What can hang from each mark:
j802: j550
j244: j263
j238: j301
j310: j232 j263 j301 j550
j232: j238
j263: j244 j310
j301: j238 j802
j550: j310 j802

Each row was made from one small tree. The marks that hang from a mark follow it in brackets, in the order of their numbers. Every link used is in the known rows. Write each row's tree.
Known rows:
j238{j301{j802{j550{j310}}}}: | -.11 |  .05 |  .16 | -.02 |  .05 |  .00 | -.44 |  .03 |  .09 |  .07 |  .09 | -.12 | -.06 | -.17 |  .02 | -.02 | -.12 | -.06 |  .21 |  .19 |
j238{j301}: |  .01 | -.04 |  .03 | -.05 |  .02 | -.07 | -.32 | -.05 |  .11 |  .19 | -.04 | -.11 |  .00 | -.15 | -.21 | -.16 | -.05 |  .02 |  .00 |  .00 |
j244{j263{j310{j301{j238}}}}: |  .09 |  .05 |  .11 |  .00 |  .02 | -.01 |  .56 |  .29 |  .12 | -.10 | -.07 |  .02 | -.01 | -.08 | -.01 | -.09 | -.03 | -.02 | -.05 | -.34 |
j550{j310{j301} j802}: |  .24 |  .18 | -.20 | -.03 | -.02 |  .09 |  .21 | -.15 | -.04 | -.04 |  .01 |  .06 | -.05 |  .04 |  .06 |  .13 | -.16 |  .00 | -.06 |  .17 |
j802{j550{j310{j232}}}: |  .07 |  .24 | -.01 |  .03 | -.07 | -.03 | -.14 | -.08 | -.17 |  .03 |  .13 |  .02 | -.07 | -.06 |  .09 |  .23 |  .20 | -.12 | -.13 |  .03 |
j802{j550{j310{j301}}}: |  .01 |  .55 | -.06 | -.05 | -.02 |  .00 |  .11 |  .14 | -.18 | -.07 |  .05 |  .02 |  .03 |  .04 |  .03 |  .02 |  .15 | -.03 |  .04 |  .20 |
j310{j301}: |  .03 |  .27 | -.09 | -.02 | -.04 | -.06 |  .13 |  .08 | -.04 |  .08 | -.07 | -.03 |  .07 |  .05 | -.15 | -.09 |  .01 |  .06 | -.01 |  .09 |
j310{j301 j550}: | -.06 |  .36 | -.10 | -.02 | -.02 | -.03 |  .15 |  .18 | -.14 |  .03 | -.11 |  .01 |  .11 |  .18 | -.34 | -.05 |  .02 |  .16 |  .04 |  .10 |
j301{j238 j802{j550}}: | -.09 |  .17 |  .29 |  .03 |  .04 |  .03 |  .17 |  .15 |  .02 |  .04 | -.03 | -.02 |  .05 | -.11 | -.09 |  .01 |  .03 | -.08 |  .11 | -.02 |
j550{j310{j263 j301{j238}} j802}: |  .37 |  .20 | -.09 | -.05 |  .05 |  .21 |  .62 | -.18 |  .18 | -.20 |  .00 |  .11 | -.06 | -.03 |  .13 |  .00 | -.02 | -.18 |  .00 |  .01 |
j310{j232 j550}: |  .00 |  .03 | -.04 |  .06 | -.07 | -.06 | -.13 | -.04 | -.14 |  .13 | -.03 |  .02 |  .02 |  .07 | -.28 |  .16 |  .07 |  .07 | -.12 | -.06 |
j263{j310}: |  .02 | -.09 |  .08 | -.07 |  .01 | -.05 | -.23 |  .19 | -.01 |  .05 | -.04 | -.07 |  .02 | -.06 | -.11 |  .16 | -.07 |  .09 | -.15 | -.15 |
j310{j232{j238{j301}}}: | -.20 | -.34 | -.06 |  .14 | -.09 | -.17 | -.43 | -.21 |  .08 |  .23 | -.01 | -.08 |  .00 | -.13 | -.10 | -.12 | -.06 |  .05 |  .05 | -.04 |
j301{j802{j550{j310{j232 j263}}}}: |  .06 | -.04 |  .09 |  .04 |  .00 |  .07 | -.24 | -.10 |  .10 | -.03 |  .13 |  .01 | -.10 | -.08 |  .33 |  .14 |  .10 | -.24 |  .14 |  .13 |
j232{j238{j301{j802{j550{j310}}}}}: | -.27 | -.13 |  .13 |  .04 |  .01 | -.05 | -.60 | -.02 |  .10 |  .09 |  .04 | -.07 | -.02 | -.13 |  .08 |  .00 | -.16 | -.01 |  .29 |  .22 |
j232{j238{j301}}: | -.16 | -.22 |  .00 |  .01 | -.02 | -.11 | -.49 | -.10 |  .12 |  .21 | -.08 | -.06 |  .04 | -.12 | -.15 | -.12 | -.09 |  .08 |  .08 |  .02 |
j263{j244 j310{j550}}: | -.12 | -.01 |  .15 | -.19 |  .10 | -.02 | -.18 |  .28 | -.19 | -.06 | -.06 | -.04 |  .08 |  .08 | -.24 |  .01 |  .09 |  .22 | -.25 | -.21 |
j238{j301{j802{j550{j310{j263}}}}}: | -.01 | -.06 |  .17 | -.06 |  .11 |  .08 | -.43 | -.03 |  .25 | -.02 |  .09 | -.08 | -.08 | -.17 |  .21 | -.12 | -.02 | -.18 |  .30 |  .21 |
j244{j263{j310}}: |  .15 | -.26 |  .12 | -.07 |  .01 | -.02 | -.21 |  .14 |  .11 |  .05 | -.06 |  .04 | -.06 | -.11 |  .11 |  .14 | -.05 | -.01 | -.15 | -.28 |
j550{j310{j232} j802}: |  .29 | -.14 | -.16 |  .05 | -.07 |  .06 | -.07 | -.37 | -.03 |  .06 |  .09 |  .07 | -.14 | -.07 |  .12 |  .33 | -.10 | -.10 | -.23 | -.01 |
j232{j238}: | -.05 | -.08 | -.03 | -.01 | -.06 | -.07 | -.35 | -.07 |  .02 |  .18 | -.12 |  .07 |  .06 | -.01 | -.08 |  .15 | -.01 |  .05 | -.07 |  .01 |
j550{j310{j263} j802}: |  .43 | -.10 | -.10 | -.13 |  .05 |  .19 | -.13 | -.33 |  .15 | -.04 |  .01 |  .12 | -.11 | -.07 |  .25 |  .23 | -.04 | -.18 | -.10 |  .07 |
j310{j232{j238} j263 j550{j802}}: | -.01 | -.42 | -.13 |  .09 | -.04 |  .08 | -.20 | -.33 | -.01 |  .04 | -.06 |  .17 |  .01 |  .12 |  .09 |  .04 | -.04 |  .02 |  .08 |  .04 |
j263{j244 j310}: | -.05 | -.11 |  .14 | -.20 |  .09 | -.05 | -.17 |  .19 | -.08 | -.01 | -.01 | -.08 |  .03 | -.05 | -.04 | -.04 |  .08 |  .12 | -.30 | -.22 |
j301{j238 j802{j550{j310}}}: |  .06 |  .27 |  .25 |  .00 |  .03 |  .06 |  .12 |  .09 |  .06 | -.05 |  .04 |  .00 | -.03 | -.13 | -.01 |  .27 |  .02 | -.16 |  .03 |  .01 |

Write each row's tree:
|  .00 | -.21 |  .03 | -.04 |  .04 |  .08 | -.13 |  .10 | -.15 | -.01 | -.07 |  .04 |  .03 |  .09 | -.17 |  .16 | -.24 |  .21 | -.07 | -.07 | | j263{j310{j550{j802}}}
|  .37 | -.11 | -.04 | -.26 |  .13 |  .20 | -.08 | -.33 |  .08 | -.12 |  .04 |  .11 | -.10 | -.06 |  .32 |  .03 |  .12 | -.15 | -.25 | -.01 | | j550{j310{j263{j244}} j802}
| -.26 |  .03 | -.01 | -.02 |  .02 | -.10 |  .21 |  .28 | -.27 | -.13 |  .02 | -.10 |  .09 |  .17 | -.20 | -.22 |  .11 |  .25 | -.14 | -.17 | | j263{j244 j310{j232 j301 j550}}
|  .06 |  .10 |  .10 |  .02 |  .06 |  .07 |  .46 |  .10 |  .29 | -.07 | -.07 | -.03 |  .04 | -.03 | -.01 | -.18 | -.02 | -.13 |  .22 |  .02 | | j310{j263 j301{j238 j802}}
|  .21 |  .30 | -.09 | -.23 |  .10 |  .06 |  .16 | -.03 |  .07 | -.17 |  .03 |  .02 | -.01 |  .02 |  .17 | -.15 |  .26 | -.11 | -.14 |  .05 | | j550{j310{j263{j244} j301}}
| -.03 |  .02 | -.21 |  .12 | -.07 |  .02 |  .30 | -.12 | -.22 |  .02 | -.02 |  .05 |  .03 |  .19 | -.15 | -.09 | -.13 |  .14 |  .05 |  .10 | | j310{j232 j301 j550{j802}}
| -.23 |  .25 |  .08 |  .03 |  .00 | -.03 |  .06 |  .23 | -.11 |  .03 | -.02 | -.05 |  .09 |  .05 |  .00 | -.18 | -.03 |  .04 |  .29 |  .26 | | j310{j301{j802{j550}}}
|  .28 |  .29 | -.11 |  .01 |  .00 |  .12 |  .63 | -.12 |  .04 | -.12 | -.01 |  .07 | -.05 | -.03 | -.04 |  .11 | -.11 | -.07 | -.10 | -.01 | | j550{j310{j301{j238}} j802}
|  .12 | -.14 |  .02 | -.12 |  .05 | -.01 | -.07 | -.19 |  .03 |  .03 |  .03 |  .00 | -.02 | -.05 |  .17 | -.19 |  .32 | -.13 | -.22 | -.15 | | j310{j232 j263{j244}}
|  .11 |  .30 |  .07 | -.16 |  .12 |  .05 |  .61 |  .05 |  .09 | -.16 | -.06 |  .00 |  .07 | -.02 | -.01 | -.41 |  .33 | -.10 | -.10 | -.14 | | j310{j263{j244} j301{j238}}
|  .07 |  .32 | -.11 |  .03 | -.04 |  .03 |  .20 | -.02 | -.09 | -.13 |  .13 |  .02 | -.03 |  .03 |  .25 | -.09 |  .27 | -.18 |  .10 |  .16 | | j802{j550{j310{j232 j263 j301}}}
| -.26 | -.40 |  .10 |  .07 |  .00 | -.10 | -.59 | -.07 |  .25 |  .23 | -.07 | -.10 |  .02 | -.13 | -.09 | -.10 | -.27 |  .07 |  .25 |  .10 | | j232{j238{j301{j802}}}
| -.08 |  .06 |  .03 |  .14 | -.05 | -.09 |  .58 |  .24 | -.03 | -.09 |  .02 | -.11 |  .03 | -.04 | -.17 | -.07 |  .00 |  .06 | -.07 | -.27 | | j263{j310{j232 j301{j238}}}
|  .02 |  .05 | -.11 |  .13 | -.08 | -.06 |  .07 | -.03 |  .09 |  .02 |  .08 | -.07 | -.07 |  .01 |  .05 |  .17 | -.15 | -.05 |  .05 |  .12 | | j550{j310{j232 j301{j802}}}
| -.13 | -.11 | -.15 |  .19 | -.12 | -.11 | -.11 | -.08 |  .11 |  .04 |  .04 | -.01 | -.03 |  .05 |  .10 |  .22 | -.19 |  .00 |  .13 |  .14 | | j550{j310{j232{j238} j301{j802}}}
|  .17 |  .15 |  .00 | -.01 | -.02 |  .05 | -.14 | -.13 | -.03 | -.06 |  .13 |  .06 | -.08 | -.07 |  .26 |  .13 |  .30 | -.24 | -.03 |  .06 | | j802{j550{j310{j232 j263}}}
|  .01 |  .18 |  .13 | -.04 |  .02 |  .04 | -.30 |  .06 | -.01 |  .03 |  .05 |  .00 | -.04 | -.06 |  .09 |  .27 | -.02 | -.09 |  .06 |  .17 | | j301{j802{j550{j310}}}
|  .02 | -.30 |  .06 |  .05 | -.04 | -.05 | -.11 |  .14 | -.02 |  .02 | -.02 |  .05 | -.06 |  .01 | -.03 |  .18 | -.03 |  .06 | -.13 | -.31 | | j244{j263{j310{j232 j550}}}
| -.07 | -.24 |  .09 | -.07 |  .03 | -.10 | -.12 |  .08 | -.12 |  .00 |  .06 | -.10 |  .00 | -.05 |  .01 | -.04 |  .14 |  .09 | -.33 | -.29 | | j263{j244 j310{j232}}
| -.25 | -.08 |  .21 |  .01 |  .06 | -.04 | -.40 |  .08 |  .05 |  .16 |  .01 | -.14 |  .02 | -.15 | -.05 | -.26 | -.10 |  .01 |  .29 |  .17 | | j238{j301{j802{j550}}}
|  .01 |  .15 | -.15 | -.01 | -.01 |  .07 |  .25 | -.01 | -.18 |  .01 | -.10 |  .08 |  .07 |  .20 | -.20 | -.08 | -.16 |  .17 |  .07 |  .16 | | j310{j301 j550{j802}}
| -.06 |  .06 |  .01 | -.01 |  .06 |  .05 |  .05 |  .15 |  .14 | -.04 | -.10 |  .00 |  .08 |  .17 | -.10 | -.13 | -.09 |  .04 |  .30 |  .21 | | j310{j263 j301{j802} j550}
|  .03 | -.11 | -.29 |  .15 | -.13 | -.01 |  .10 | -.31 | -.07 |  .00 |  .04 |  .09 | -.05 |  .07 |  .17 |  .15 | -.16 |  .02 | -.01 |  .12 | | j550{j310{j232{j238} j301} j802}
| -.17 |  .13 |  .05 |  .20 | -.04 | -.04 |  .53 |  .15 |  .01 | -.02 | -.04 | -.05 |  .06 |  .10 | -.33 | -.03 | -.11 |  .06 |  .15 | -.06 | | j310{j232 j301{j238 j802} j550}
|  .12 | -.03 | -.10 |  .08 | -.03 |  .02 |  .06 | -.09 |  .23 | -.07 |  .09 | -.03 | -.09 |  .00 |  .23 |  .07 | -.07 | -.17 |  .15 |  .15 | | j550{j310{j232 j263 j301{j802}}}
| -.13 |  .08 |  .03 | -.15 |  .07 | -.08 |  .17 |  .30 | -.13 | -.10 | -.02 | -.11 |  .09 |  .05 | -.05 | -.24 |  .06 |  .18 | -.16 | -.12 | | j263{j244 j310{j301}}
| -.23 | -.40 |  .05 | -.01 | -.01 | -.15 | -.28 |  .04 | -.11 |  .02 |  .02 | -.04 |  .04 | -.02 |  .05 | -.02 |  .09 |  .14 | -.25 | -.27 | | j263{j244 j310{j232{j238}}}
| -.15 | -.48 |  .03 |  .11 | -.08 | -.09 | -.26 |  .09 | -.02 |  .05 | -.07 |  .10 | -.02 |  .06 |  .02 |  .19 | -.07 |  .11 | -.04 | -.30 | | j244{j263{j310{j232{j238} j550}}}
|  .15 |  .17 | -.05 | -.01 |  .07 |  .18 |  .67 | -.04 |  .03 | -.16 | -.11 |  .11 |  .07 |  .12 | -.14 | -.21 | -.02 | -.01 |  .14 |  .02 | | j310{j263 j301{j238} j550{j802}}
| -.12 | -.05 | -.08 |  .10 | -.07 | -.13 |  .16 |  .20 | -.10 | -.01 |  .04 | -.12 |  .03 |  .04 | -.06 | -.06 | -.06 |  .12 | -.04 | -.09 | | j263{j310{j232 j301}}
| -.03 |  .03 |  .09 |  .10 | -.05 | -.01 | -.25 | -.04 | -.05 |  .05 |  .13 | -.02 | -.08 | -.07 |  .15 |  .25 |  .00 | -.12 |  .03 |  .11 | | j301{j802{j550{j310{j232}}}}
|  .06 | -.17 | -.11 |  .08 | -.05 |  .05 | -.02 | -.24 | -.17 |  .11 | -.02 |  .09 | -.01 |  .08 | -.13 |  .13 | -.10 |  .08 | -.09 | -.01 | | j310{j232 j550{j802}}
| -.20 | -.09 |  .19 |  .02 |  .03 | -.02 |  .08 |  .39 |  .00 | -.07 | -.01 | -.02 |  .01 |  .00 |  .24 | -.17 | -.13 |  .03 |  .28 |  .01 | | j244{j263{j310{j301{j802{j550}}}}}
| -.10 | -.34 | -.14 |  .14 | -.10 |  .00 | -.18 | -.27 | -.16 |  .12 | -.07 |  .14 |  .03 |  .12 | -.09 |  .13 | -.14 |  .13 | -.02 |  .01 | | j310{j232{j238} j550{j802}}
|  .09 |  .07 |  .08 | -.25 |  .14 |  .07 | -.11 |  .00 | -.02 | -.04 | -.08 |  .06 |  .06 |  .08 | -.08 | -.15 |  .29 |  .01 | -.15 | -.06 | | j310{j263{j244} j550}
|  .06 |  .19 | -.06 |  .01 | -.02 | -.01 |  .01 |  .07 |  .14 |  .00 |  .01 | -.04 | -.03 |  .03 | -.01 |  .19 | -.18 | -.02 |  .08 |  .19 | | j550{j310{j301{j802}}}
|  .07 |  .18 | -.03 | -.21 |  .10 |  .02 |  .20 |  .02 |  .03 | -.08 | -.04 |  .00 |  .07 |  .05 |  .10 | -.40 |  .28 | -.04 | -.07 |  .03 | | j310{j263{j244} j301}
| -.36 | -.12 | -.10 |  .17 | -.10 | -.14 |  .00 |  .25 | -.19 | -.03 | -.05 | -.02 |  .12 |  .21 | -.21 |  .01 | -.11 |  .28 |  .09 | -.05 | | j263{j310{j232{j238} j301 j550}}
| -.21 | -.07 | -.02 |  .12 | -.08 | -.11 | -.44 | -.15 | -.06 |  .09 |  .11 | -.05 | -.05 | -.13 |  .06 | -.01 |  .07 | -.03 |  .09 |  .06 | | j802{j550{j310{j232{j238{j301}}}}}
|  .11 | -.26 | -.04 | -.10 |  .09 |  .14 |  .05 | -.29 | -.10 | -.05 |  .01 |  .10 | -.01 |  .09 |  .10 | -.19 |  .15 | -.01 | -.15 | -.08 | | j310{j232 j263{j244} j550{j802}}
|  .26 |  .26 | -.09 |  .07 | -.03 |  .05 |  .60 | -.09 |  .17 | -.16 |  .07 |  .02 | -.06 | -.05 |  .06 |  .03 |  .17 | -.24 | -.04 | -.11 | | j550{j310{j232 j263 j301{j238}}}
